Each row comes from the steps of one walk. Every step used is in the known rows, and no mark comes twice. Write the walk behind each row, first mark first.
In the rows, zero is written as 128.
Known rows
k/w: [ 60 101 162 110 139 120 114 145 129 138 104 115 143 148 109 165 131 146
 125 114 135 131 137 108 146 121 109  95 164 182 132 140 142 114 139 117
 150 158 114  92 174 121 120 110  91 138  92 108  88]
n/a: [138 116 144 120 146 122  99 117 141 105  89 143 101 136  96 199 106  97
 124 139 129 104 126  98 122  91 127 161 119 132 145 137  90 112 124 135
 137 156 126  83 148 140 122 151  97 144 144 146 113]
a/n/d/f/t/j/c: [173 158 137 115 118 110 167 145 158 137 141 147 142 117 122  66 124 176
 138 159 119 149 117 138 134 156 103 113  94 108 135 137 109 143 131 126
 105  80 158 175 146 112 153 152 191 161  97 137 135]
j/c/n: [158 101 170  90 106 169 113 171 123 124 108 140 201 172 117  96 122 113
 123  76 129 141 154  89 152 126 150 120 116 185 148 166 148  67 124  80
 116 140 153 109 165  96 113 157 132 133 176  70 130]
w/k/a/n/d/f/t: [119 119  81 181 172 105 141  94 124 158 186 108  65 132 149 139 162 120
 150 113 105  79  70 141 101 106 120 111 173  68 112  95 144 170 123 117
 102  96 132 178  72 164 125 136 130  88 129 185 156]
j/c/n/d/f/a: [177 166 130 100 125 118 146 160 127  80 147 116 132 137  95  52  52 117
 141  99 136 109 116  59 128 155 125 134  94  99 120 166 136 122 122  65
 125 107 120 131 147  92 122 133 183 135 105  57 180]
t/j: [127 115 198 127  98 146 115 113 158  81 101 165 192  90 143 180 142 170
 141 117 110 155 152 152 111 117 110 145 121 159 121 147 121  84 143 148
 132 175 132  92 140 142 122 133  94 159 112 127 100]
d/n/a: [164 125 109 171 168 146 121 111 154 119 130 125 102 144 111 220 115 106
 141 142 135 113 123 120 160 103 110 141 134 128 119 141 127 127  99 122
 138 157 126  98 122 107 138 166  89 146 145 118 130]
t/j/c: [130 118 229 103  95 153 110 169 147  97  74 163 208 100 125 112 138 158
 128 121 151 145 167 123 125 121 137 138  98 166 128 169 131  66 122 139
 149 148 143 112 193 123 112 146 119 174 107 103  99]
a/n: [149 109 126 153 116 136 119 136 176 137 153 150 155 163 142 196 151 114
 149 105 133 138 126 137 182 139 118 117 153 158 155 151 134 116 121 120
 121 151 162 134 110 142 126 150  89 126 143 123  71]
w/k/a: [ 86  79 174 165 152 141  78 131 115 127 117 115 118  97 140 193 178 105
 151  69 139  73 125 140 103  76 150 133 172 137 114 124 157 106 118 139
 142 174 117 114 118 169  86 122  73  98 120 144 124]
d/f/a/n: [110 163 106 144 120  98 108 108 165 124 183 120  89 118 159 171 133 108
 181  85 156 108 115 126 150 172 116 124 152 127 144 146 115 163 118 143
 117 144 156 182  92 163 136 109 119 147 102 106 123]
f/t/j/c/n: [152 124 193  86 103 181 128 133 133 118 113 186 228 131 150  81 143 180
  96 103 145 174 177 124  87 137 144 112  98 170 146 107 129  77 145 114
  89 127 175 142 150 102 122 140 147 141 172 111 151]
w/k/a/f/t/j/c: [ 64 112 205 137 159 147  92 137  73 163 100 112 144  71 151  70 186 157
  98 131 165  98 141 159  71  99 173 139 112 132  97  45 134 109 115 188
 164 129 135 164 162 142 118  77 126 114 103 170 140]
n/d/f: [169 120 102 103 118 114 142 120 139  87 122 112 125 123  95 121  93 113
 163 132  75 114  74 134 151 104  77 120 132 121 113 200 111 133 133 134
 124 134  96  98 140 116 143 128 128 153  74 125 119]
a/n/d: [184 104 111 159 137 109 156 134 169 115 149 136 131 172 107 166  99 110
 147 155  97 143 112 126 173 111  93 127 135  97 131 156 142 117 113  68
 116 125 129 128 102 120 143 178 122 109 125 137  71]
a/n/d/f/w/k: [156 104  57 157 101 104 168 125 130 173 154 132  63 125 133 136 160  70
 159 136  72 137 128 138 176 127 116  94 168 116 122 164 182 185 133 106
  91 103  86 132  93 134 111 164 158 113 134 129  99]
w/k/a/f/t/j: [ 58 115 168 159 157 140  95  82  81 138 133 122 132  68 175 126 183 164
 125 129 124 105 134 186  57  89 144 137 136 113  94  42 129 134 131 201
 162 152 111 147 109 161 128  64  84 106 110 188 130]
k/a/f/t/j: [ 40 152 174 134 137 124 108 106 105 120 127 108 164  98 166 123 141 198
 113 155 147 132 122 185  62 125 125 149 124 116 106  54  85 113 139 185
 177 129 133 138 115 165 146  45  88 129  88 177 131]
t/f/a/n: [123 131 107 189 121 132 114 128 186  87 162 132 104 126 154 162 137 139
 127  97 187 126 138 163 165 182 152 133 139 115 130 131 114 150 121 109
  96 169 140 157  73 186 161 129 105 107 125 105 124]
j/c/n/d/f/w: [162 133 103  73  75 127 185 178 100 129  98 116 145 161  95  33  81 105
 120 132 107 167 133  81 166 172 131  98 116 155 136 198 156 116 149  75
 115  83 101  96 163  80 109 147 192 143 150  63 143]
c/n/a: [166 122 128 122 137 135 108 107 140  94 106 154 146 162 106 191  99 102
 115 116 112 128 133  87 114 105 144 165 114 125 168 139  98 114 146  86
 138 157 139  75 111 114 123 180 114 108 207 104 149]
f/t: [110 107 141  92 129 164 110 114 137 146 142 153 140 148 144 140 144 146
 121 101 144 131 133 141 120 108 103  89 150 172 142 110 135  98 123 184
  63 139 156 131 129 157 122  97  89 139 129 187 109]

Which walk is each row?
[115 109  45 168 152 148 135 101  82 197 136  91  56 117 123 171 163  56
 112 174 108 104 164 138 178 114 144 133 151 135 115 101 178 173 102 177
 138 147  86  98 111  99 127 130 106 105 160 124 111] -> d/n/a/f/w/k
[167 130  56 123 131 113 161 107 154 147 181 135  97 159 132 121 117 131
 146 137 104 139  78 146 151 131  80  89 140 106 137 127 118 166 123 127
  87  87 150 164  90 133 161 130 147 138 114 164 110] -> a/n/d/f/t
[158 136 128  91 159 128 104 139 100 128  86 112 148 176  81  77  88  81
  87 155 125 131 138  99 140 116 180 179  87 137 160 137 106 114 116 102
 176 132 143  93 170  74 145 134 151 125 184  80 134] -> j/c/n/a/f
[ 34  88 157 149 115 138 114 141  89 155 103 120  92  91 146 163 179 102
 123  83 160  99 153 125 118 116 167 105 184 157 115 106 180 116 143 148
 120 137  83 111 131 180  65 112  95  99 127 146 134] -> f/w/k/a
[138 144 158  82 106 170 127 132 100 143 121 137 222 136 148  35 130 177
  89 144 123 177 169 154 106 143 150 134  83 155 135  95 121 101 129 143
 136 124 167 136 152  82 152 108 154 133 159 112 140] -> a/f/t/j/c/n
[ 96  80  92 125  94 154 117 123  77 184 123 116 109  99 148 111 173  71
 116 135  97 126 167 158 159 116 142 105 154 179 124 128 180 139 116 192
 121 151  87 105 128 129 116  84 104 108 125 145  73] -> a/f/w/k
[170 119 161  96 146 141 106 152 131 107  83 138 161 174  81 130  96  92
 102 117 144 128 155  54 130 112 185 165  98 154 169 147 113  91 131  81
 140 133 154  88 176  88 114 186 142 132 198  79 145] -> j/c/n/a
[166 167 153  77 119 145 121 120 125 101  89 160 158 110 113  87 122 157
  95 134 135 142 138  99  60 145 168 148  78 139 155 125  69 133 158 136
 131 107 168 141 152 103 120 149 181 162 190 103 200] -> d/f/t/j/c/n/a
[  8 138 132 119 102 104 125 150  79 157 113  83 103 127 149 113 123 124
 114 139 155 134 139 146 133 152 135 132 152 148 110 114 138 123 136 165
 179 115  94 108 138 158 126  52  90 114  95 139 102] -> k/a/f/w
[113  94  86 223 137 117 161 139 119 132 118 104  62 129 129 124 155 110
 106 141 142 133 129 183 159 150 179 116 170  66 101 129 175 156 137  64
 124 123  62 110  65 187 128 172 128  46 148 134 132] -> t/f/w/k/a/n/d
[179 132 207 114 133 144 114 142 149  78  56 178 183 125 100 137 107 144
 106 141 137 147 172  91  90 127 174 193  70 130 153 120  97  79 139  82
 163 143 146  95 163  83 113 194 161 147 185  76 156] -> t/j/c/n/a
[134 109  98 190 164  86 116 121 131 125 148 101  67 114 121 173 152  93
 185 104  92  84  70 145 127 105 127 135 170  65 110 152 145 167 127  83
 148 131 106 150  81 142 110 163 119  90 115 129 136] -> w/k/a/n/d/f
[185 133  70 140 119  93 145 115 167 114 156 120 115 146 116 150 107 109
 167 138  76 138  83 141 184 127  84 119 151  97 136 192 117 156 126  96
 130 118 126 131 101 110 153 156 143 136 109 117  97] -> a/n/d/f
[172 167 168 119 110 113 135 137 141  48 113 131 159  98 122  59  56 163
 142 130 134 135 135  87  98 159 120 158  66  80 109 153 114 106 142  58
 139 106 111 134 140  94 117 137 193 148 104  52 188] -> t/j/c/n/d/f/a
[134 138  49 137 186 149 134  85 111 171 171  91  81 164 125 152 117 129
  99 176 134 110 114 150 149 109 107 131 127 126 121  68 116 169 101 186
 133 126 137 130 108 113 174 100  90 127 129 154 123] -> d/n/a/f/t
[ 59 102 128 186 122 120 125 152 120 184 143 130  77 130 155 187 191  91
 146  83 152 120 159 133 133 138 168 112 185 141 128 109 186 131 128 119
 128 129 116 153  91 179  81 133 109  88 164 144 111] -> f/w/k/a/n
[140 144  53 127  83  83 187 140 148 142 146 116  97 145 115 127 124 111
 159 149  91 159 117 129 193 165 101 100 150 124 129 180 147 162 138 112
 109  80 105 128 102 133 129 147 149 143 117 113  88] -> a/n/d/f/w
[ 81 164  84 145 102  51 173 160 129 131 142 102  62 142 124 130 108 136
 151 130 135 148  85 132 147 175 122 120 161  87 112 160 138 163 145  92
 151  72 100 132  97 158 128 126 144 122 105 124 128] -> k/a/n/d/f/w
[134  99 100 105 130 145 130 149  62 191  85 120 107 143  98  64 140  42
  73 151 126 124 200  85 144 117 206 151 110 162 152 107 157 138 125 122
 148 122 112  97 160  79 104 148 175  96 212 102 135] -> j/c/n/a/f/w/k
[115 142 148 102  88 146 115  80 141 111 134 146 158  82 158 135 158 187
 145 112 110 138 109 167  89 138  93 107 138 163 131 123  90 134 158 203
 101 138 149 147 127 150 134  94 118 181 102 160 129] -> d/f/t/j
[139  83 127 210 183 110 131 133 143 136 137 120  95 145 120 183 135 103
 149 120 113  88 111 130 124  79 135 145 157  63 117 112 168 120 107  56
 135 125 100 135  90 150 113 176 110  61 130 154 119] -> w/k/a/n/d
[107 126  90  94 173 129 110  92 103 157 125 118  97 152 113 134 118 115
  84 177 135 106 110 129 104  93 132 149 118 134 137  69  82 144 120 201
 134 138 138 116 148 136 154  89 111 130 128 198 115] -> n/a/f/t
[129 166 137 130 168 151 126 123 110 156 125 115 130 118 115 106 123 163
  97 201 164 132 148 139 124 131 128 161  76 131 108  76 111 139  96 173
 160 117 147 140 173  88 153 132 147 158 125 132 141] -> d/n/a/f/t/j/c
[102 117 109  98 130 149 114  99 104 162 169 113 135 148 145 104 141 134
 108 137 119 132 118 162 135 107 103  99 132 168 137  93 114 132 117 206
 107 133 148 130 130 129 157  59  86 131 106 185  97] -> a/f/t
[104 150 120 121 116 116  91 115 131  91 149 116  95  90 139 148 112 119
 158  77 151  88 102 102 126 150 107 115 137 145 124 154 117 135 128 175
 116 151 132 145 128 153 123  70 104 160  72 116 135] -> d/f/a
[161 153 159  73  76 170 124 126 126 119 124 147 197 115 149  64 139 183
 132  93 124 169 132 135  91 158 138 110 105 171 152 129 109 122 156 142
 107 121 168 150 150 104 117 122 163 179 167 105 176] -> d/f/t/j/c/n
[159 137 170  89 115 135 159 132 129 102 100 139 154  97 106  42 110 186
 123 157 123 139 104 134 104 134  90 110  83 126 113 141 105 117 137 143
  98  97 134 137 183 111 134 126 173 182  78 152 140] -> n/d/f/t/j/c
[ 82 159 193 104 128 145 117 142  82 130 121 108 195 128 151  47 122 193
  99 132 166 164 145 143  72 154 172 146  85 122 122  66 106  92 146 124
 183 106 155 143 138 112 140  82 135 110 146 113 176] -> k/a/f/t/j/c/n
[178 155  98 138 112 112 166  97 171 117 158 152 142 108 144 132 130 177
 153 156  80 163 102 165 115 147  76 113 110  87 125 126  98 162 143 122
 104 101 138 160  94 133 165 151 155 149 108 162 125] -> a/n/d/f/t/j
[156 133 109 174 166  96 152 142 179 102 177 152  87 148 135 174  73 123
 148 137 160 122 129  91 156 135 102 148 121  67 121 126 144 125  95  67
 102 122 120 143  95 157 142 144 144 100  97 141  98] -> f/a/n/d
[135 146 112 123 141  95 133 117 139  73 142 112  84  96 123 127  65 129
 151 111 130  99  90  92 120 127  73 125 120  88 108 162 122 139 117 124
 108 122  94 114 131 140 129 100 135 139  46 123 144] -> n/d/f/a
